What can hang from each mark
L: R Z
R: L
Z: S T U
U: K Z
T: R Z
S: K Z
K: U

Every row comes from one small tree of marks. The marks that hang from a mark follow it in brackets, in alphabetical order. Every link used is in the known rows. Which tree was each row made from?
Known rows
L(R Z(U(K))): .08  -.04  .09  -.05  -.02  -.25  -.13  -.11  .14  -.03  -.10  .08  -.06  -.01  -.10  .01  .03  .04  -.04  .34  -.11  -.07  .32  .14  -.02  .27  .13  -.29  .10  .29  -.12  -.12  -.10  .07  -.18  .31  .31
K(U(Z(S T))): .12  -.02  .14  -.04  .08  .04  -.06  -.04  .00  -.04  -.18  .34  .17  -.04  .13  -.06  -.06  .06  .18  -.31  .07  -.14  .15  -.04  .06  -.25  -.06  .50  .07  .13  -.14  -.07  -.07  .02  -.15  -.26  .04
L(R Z(S T U(K))): .15  .01  .19  -.06  .08  -.05  -.14  -.19  .16  -.05  -.13  .43  .01  -.07  .01  -.05  .05  .12  .02  .33  -.06  -.11  .41  .12  -.01  .11  .12  .13  .22  .37  -.29  -.15  -.19  .08  -.34  .19  .41
R(L(Z(S(K) T U))): .20  -.23  .20  -.05  .10  .09  .00  -.12  .02  -.03  .02  .14  .16  -.13  .24  .10  -.02  .01  .25  .21  -.30  -.12  .19  .10  -.07  -.19  .11  .37  .14  .18  -.21  -.04  -.20  .12  -.30  -.17  .21
S(K Z(T)): .04  .01  .07  -.17  -.09  -.02  .01  -.13  .19  -.02  .31  .29  .13  -.06  -.07  .13  -.04  .00  -.03  .01  -.11  -.15  -.01  -.03  -.01  -.28  -.06  .19  .13  .12  -.02  -.07  -.06  -.04  -.10  -.15  -.12
U(Z): .06  -.01  .02  -.02  .04  -.05  -.10  .04  .07  -.02  -.10  .05  .00  -.02  .02  -.04  -.06  -.01  .07  -.17  .04  -.01  .07  -.05  .07  .10  -.03  .00  -.06  .07  .02  -.05  .05  .04  .00  .13  -.08
R(L(Z)): .09  -.16  .08  .04  .03  .00  -.03  -.03  .10  -.03  .01  -.14  .06  -.02  .03  .02  .03  -.02  .11  .11  -.09  -.06  .11  .21  -.07  -.02  .10  -.05  .00  .09  -.03  .06  .00  .09  -.16  .12  -.05
L(R Z): .06  -.07  .03  -.06  -.11  -.19  -.09  -.05  .15  -.03  -.02  -.03  .01  .02  -.23  -.02  .08  .02  .01  .06  .04  -.10  .14  .15  -.04  .09  .06  -.28  .04  .17  -.10  -.01  .12  .05  -.17  .35  .12
T(R(L) Z(S U(K))): .17  .06  .17  .17  .23  .22  -.07  -.10  -.04  .02  -.02  -.31  .13  .01  .30  .07  .13  -.06  -.03  .44  -.14  .06  .29  -.05  -.11  .25  .01  .42  .23  .20  -.05  -.11  -.23  .08  -.04  -.16  .37
K(U(Z(T(R)))): .11  .12  .03  .07  -.08  -.10  -.10  -.01  .12  -.04  -.05  .19  .12  .02  .12  -.01  .02  -.03  .09  -.46  .05  -.02  -.03  .00  .06  -.12  -.12  .43  .03  .11  .01  -.03  .01  .05  -.10  -.31  -.10
K(U(Z(S T(R)))): .15  .07  .07  .03  .03  .02  -.08  -.06  .04  -.03  -.10  .23  .17  .02  .14  -.04  .03  .00  .16  -.44  .09  -.05  .06  -.05  .08  -.17  -.10  .59  .10  .17  -.09  -.05  .01  .03  -.07  -.35  .06
K(U(Z(S T(R(L))))): .20  -.02  .06  .10  .11  .13  -.14  -.01  .03  -.03  -.13  .09  .27  -.01  .28  -.03  .03  -.07  .22  -.39  .04  -.12  .12  .04  .05  -.13  -.04  .75  .11  .22  -.03  .02  -.05  .08  -.20  -.34  .04
K(U(Z(S))): .08  -.13  .07  -.07  .09  -.04  -.03  .00  -.08  -.02  -.17  .07  .15  .02  .05  -.03  -.06  .01  .19  -.28  .08  -.11  .15  -.10  .08  -.13  -.02  .22  .00  .08  -.07  -.05  -.01  -.01  .02  -.14  .11
R(L(Z(S T))): .17  -.11  .18  .03  .14  .19  -.05  -.13  .11  -.05  -.03  .17  .16  -.08  .14  -.03  .06  .05  .17  .06  -.05  -.10  .20  .20  -.05  -.19  .09  .38  .13  .19  -.19  .03  -.08  .11  -.30  -.04  .06
T(Z(U(K))): .03  .10  .19  .07  .11  .02  -.02  -.10  .01  .01  -.04  -.08  -.02  .00  .13  .06  .02  .05  -.11  .48  -.15  .05  .25  -.07  -.10  .16  -.02  .00  .12  .04  -.05  -.19  -.29  .04  -.03  -.07  .19
T(R(L) Z(S U)): .18  -.07  .17  .20  .18  .24  .01  -.04  -.08  .03  -.08  -.48  .13  .03  .28  .08  .11  -.03  .10  .16  -.11  .09  .19  -.01  -.13  .21  -.01  .44  .21  .15  -.06  -.06  -.16  .08  -.14  -.16  .26
R(L(Z(S T U))): .21  -.20  .22  .06  .17  .13  .01  -.11  .06  -.03  -.10  .09  .10  -.10  .29  .02  -.01  .10  .25  .10  -.17  -.05  .25  .23  -.08  -.09  .13  .41  .16  .25  -.22  -.04  -.22  .12  -.38  -.06  .17
U(K): -.02  .12  .01  -.03  .04  .00  -.08  -.05  .03  -.01  .05  .20  -.02  -.01  .00  -.03  .01  -.02  -.12  .28  -.02  -.02  .11  -.03  .04  .04  .03  -.02  .02  .05  .01  -.05  -.09  .01  .08  .03  .10
R(L(Z(S(K) U))): .17  -.34  .13  -.07  .10  .01  .02  -.07  -.06  -.01  .02  -.13  .15  -.08  .15  .12  -.02  -.05  .26  .27  -.28  -.09  .19  .04  -.06  -.05  .14  .10  .08  .16  -.14  -.02  -.12  .07  -.13  -.05  .28

Which tree is each row?
.05  -.04  .18  -.09  .05  .14  .04  -.10  -.09  .00  .10  -.10  .17  -.01  -.01  .08  .07  -.04  .00  .29  -.10  -.08  .11  -.24  -.07  -.15  -.10  .12  .11  -.08  -.11  -.08  -.03  .00  .05  -.19  .23
T(Z(S(K)))
.14  -.20  .16  -.10  .02  .02  .01  -.10  .02  -.05  .10  .20  .28  -.07  .13  .08  .02  -.03  .22  .10  -.20  -.26  .12  .12  -.06  -.46  .05  .41  .12  .09  -.15  .03  -.13  .08  -.24  -.39  .13
R(L(Z(S(K(U)) T)))
.12  -.03  .16  .01  -.07  -.17  -.06  -.10  .18  -.05  -.13  .19  -.04  -.05  -.04  .00  .04  .12  .09  -.01  -.09  -.08  .21  .21  -.08  .07  .08  .00  .13  .27  -.19  -.09  -.10  .10  -.43  .21  .14
L(R Z(T U))
.10  -.18  .08  -.20  -.07  -.10  -.09  -.10  .02  -.03  .06  .03  .15  -.01  -.22  .02  .08  -.04  .07  .19  -.04  -.20  .18  -.03  .00  -.05  .04  -.17  .07  .16  -.18  -.02  .15  .03  -.08  .20  .33
L(R Z(S(K)))
.12  -.08  .01  .10  -.01  -.03  -.06  -.02  .12  -.02  .08  -.24  .09  .04  .05  .03  .11  -.10  .08  -.04  -.06  .02  .02  .20  -.05  .07  .05  .05  .04  .15  .02  .08  .08  .10  -.08  .05  .00
T(R(L(Z)))
.13  .01  .00  .00  -.07  -.03  -.15  .03  .07  -.04  .09  .05  .23  -.03  .21  .07  .01  -.18  .14  -.30  -.13  -.17  -.05  -.02  .03  -.17  -.09  .56  .03  .11  .08  .04  -.05  .09  -.13  -.37  -.09
S(K(U(Z(T(R(L))))))
.16  -.19  .17  .01  .21  .06  -.06  -.11  .01  -.02  -.06  .03  .06  -.07  .19  .02  -.01  .02  .14  .45  -.19  -.04  .37  .12  -.02  .10  .19  .11  .12  .26  -.14  -.07  -.23  .09  -.14  .09  .32
R(L(Z(S U(K))))
.16  .11  .07  .10  .07  .06  -.10  -.13  .22  -.01  .17  .10  .06  -.05  .23  .10  .02  -.02  -.06  .15  -.14  -.01  .17  .15  -.03  .11  .05  .48  .24  .37  .04  -.10  -.28  .04  -.22  -.11  .02
S(Z(T(R(L)) U(K)))
.07  -.02  .06  -.02  .18  .07  -.04  -.09  -.08  .01  -.10  .14  .01  -.05  .15  .00  -.04  .04  .01  .31  -.09  .01  .26  -.09  .03  .12  .09  .16  .11  .18  -.12  -.13  -.23  -.02  .02  -.03  .36
Z(S U(K))
.20  -.04  .15  .07  .03  .01  .02  -.17  .10  -.02  -.03  .13  .03  -.02  .15  .02  .08  .07  .17  -.10  -.10  .08  .15  .12  -.03  -.04  .03  .32  .18  .27  -.23  -.08  -.06  .06  -.20  -.15  .25
L(Z(S T(R) U))
.17  -.14  .17  -.14  -.05  -.08  -.06  -.14  .09  -.04  -.03  .23  .10  -.08  -.03  .05  .02  .06  .16  .17  -.18  -.18  .24  .04  -.05  -.06  .06  .12  .18  .27  -.27  -.10  -.07  .06  -.34  .07  .36
L(R Z(S(K) T U))
.11  .30  .05  .04  .00  .01  -.23  -.08  .22  -.05  .00  .40  .02  -.03  .11  -.08  .05  -.05  -.09  -.10  .04  .03  .10  -.04  .11  .10  -.08  .32  .06  .19  -.01  -.08  -.03  .07  -.02  -.02  -.01
U(K Z(T(R)))
.02  -.11  .00  -.16  -.07  -.19  -.05  .03  -.03  -.02  .02  .08  .12  -.01  -.03  .08  -.09  -.10  .13  -.16  -.10  -.15  -.02  -.15  .06  -.19  -.08  .02  -.08  -.03  .05  -.04  .00  .01  .08  -.22  -.02
S(K(U(Z)))
.02  -.11  .16  -.10  .03  .02  .09  -.10  -.14  .00  .08  -.14  .24  .03  .02  .12  .06  -.04  .05  .23  -.11  -.14  .10  -.23  -.09  -.33  -.12  .20  .11  -.12  -.09  -.08  -.09  -.02  .04  -.47  .25
T(Z(S(K(U))))
.07  .18  .11  .15  .05  .00  -.05  -.11  .03  .02  .01  -.21  -.02  .04  .13  .08  .12  -.03  -.14  .34  -.14  .15  .17  -.08  -.09  .24  -.06  .09  .17  .11  -.01  -.17  -.19  .05  .03  -.13  .22
T(R Z(U(K)))
.11  .12  .04  .08  .03  .18  -.03  -.10  .04  -.01  .03  .18  .11  .00  .12  -.05  .10  .00  .03  -.17  .06  .04  .01  -.02  .02  -.10  -.05  .51  .16  .14  -.12  .00  .01  .02  -.09  -.20  .13
Z(S T(R))
.11  -.35  .08  -.13  .02  -.05  .02  -.07  -.07  -.02  .09  -.09  .26  -.02  .05  .11  .01  -.09  .22  .13  -.19  -.23  .12  .04  -.05  -.35  .08  .15  .04  .05  -.10  .04  -.05  .04  -.08  -.26  .21
R(L(Z(S(K(U)))))
.10  -.03  -.02  -.05  -.11  -.03  -.02  -.08  .14  -.02  .35  .01  .27  -.01  .06  .19  .04  -.13  .05  -.14  -.15  -.20  -.06  .07  -.05  -.32  -.05  .52  .16  .16  .11  .02  -.11  -.02  -.16  -.46  -.10
S(K(U) Z(T(R(L))))
.14  .16  .08  .08  .12  .13  -.08  -.15  .03  -.01  -.04  .30  .02  -.04  .24  -.02  .06  .01  -.02  .12  -.08  .09  .18  -.02  .04  .08  .01  .51  .22  .25  -.15  -.13  -.21  .03  -.10  -.20  .32
Z(S T(R) U(K))
.17  .09  .05  -.07  .00  .11  -.14  -.08  .07  -.04  .07  .30  .18  -.05  .10  -.01  .04  -.10  .11  -.23  -.02  -.05  .02  -.18  .11  -.08  -.12  .47  .09  .15  -.10  -.05  .09  .05  -.01  -.16  .10
U(Z(S(K) T(R)))
.17  -.13  .18  .10  .07  .01  -.01  -.07  .14  -.04  -.07  .09  .02  -.08  .24  .05  -.02  .08  .17  .11  -.23  -.03  .16  .29  -.10  -.04  .12  .25  .09  .20  -.13  -.02  -.23  .14  -.40  -.02  -.01
R(L(Z(T U)))
.14  -.02  .16  -.06  -.01  .00  -.10  -.14  .15  -.06  -.08  .30  .10  -.04  -.13  -.08  .10  .10  .07  .04  .07  -.15  .24  .15  -.03  -.08  .05  .14  .17  .27  -.26  -.03  .05  .06  -.32  .17  .22
L(R Z(S T))
.16  -.17  .21  -.11  .03  -.02  .04  -.16  .03  -.03  .03  .30  .08  -.11  .09  .08  -.02  .05  .19  .12  -.26  -.06  .15  .01  -.04  -.23  .04  .19  .12  .15  -.27  -.11  -.16  .06  -.20  -.17  .24
L(Z(S(K) T U))
.16  -.06  .03  .00  -.04  .04  -.03  -.08  .14  -.01  .25  -.06  .14  -.06  .19  .20  -.01  -.08  .07  -.04  -.27  -.06  .00  .06  -.06  -.05  .00  .46  .21  .29  .06  -.05  -.17  .01  -.23  -.21  -.02
S(K Z(T(R(L)) U))
.05  .16  .11  .04  .09  .01  -.07  -.10  .07  -.02  -.04  .40  -.07  -.09  .21  .00  -.04  .06  -.04  .23  -.16  .01  .16  .03  .00  .05  .04  .27  .12  .15  -.10  -.13  -.31  .05  -.16  -.13  .14
Z(T U(K))
.08  .02  .01  -.08  -.09  .02  .00  -.10  -.05  -.02  .15  .21  .24  .00  .10  .07  .08  -.09  .09  -.18  -.08  -.11  -.06  -.11  .02  -.36  -.10  .54  .14  .03  -.09  -.01  -.05  -.02  -.03  -.58  .19
Z(S(K(U)) T(R))
.07  .21  .11  -.02  .08  .02  -.20  -.06  .17  -.06  -.05  .54  .00  -.08  .09  -.09  -.04  .03  -.06  .04  .03  -.06  .18  -.03  .09  .03  -.03  .23  .02  .15  -.06  -.11  -.13  .08  -.09  .04  -.04
U(K Z(T))
.16  .22  .05  .13  .08  .12  -.28  -.03  .20  -.05  -.01  .25  .10  -.06  .22  -.06  .04  -.10  -.04  -.03  .00  -.03  .14  .05  .08  .14  -.02  .50  .08  .24  .05  -.01  -.09  .13  -.14  .00  -.04
U(K Z(T(R(L))))
.12  .12  .16  .11  .16  .11  -.04  -.15  -.04  .02  -.01  -.13  .04  .03  .18  .05  .12  -.01  -.08  .34  -.08  .12  .27  -.16  -.06  .19  -.05  .27  .22  .14  -.10  -.18  -.19  .03  .05  -.17  .41
T(R Z(S U(K)))
.16  -.17  .17  -.09  .05  .15  -.04  -.12  .08  -.05  .12  .22  .22  -.12  .10  .04  .03  -.03  .16  .18  -.17  -.18  .13  .08  -.04  -.28  .06  .34  .10  .13  -.18  .03  -.07  .10  -.23  -.13  .11
R(L(Z(S(K) T)))
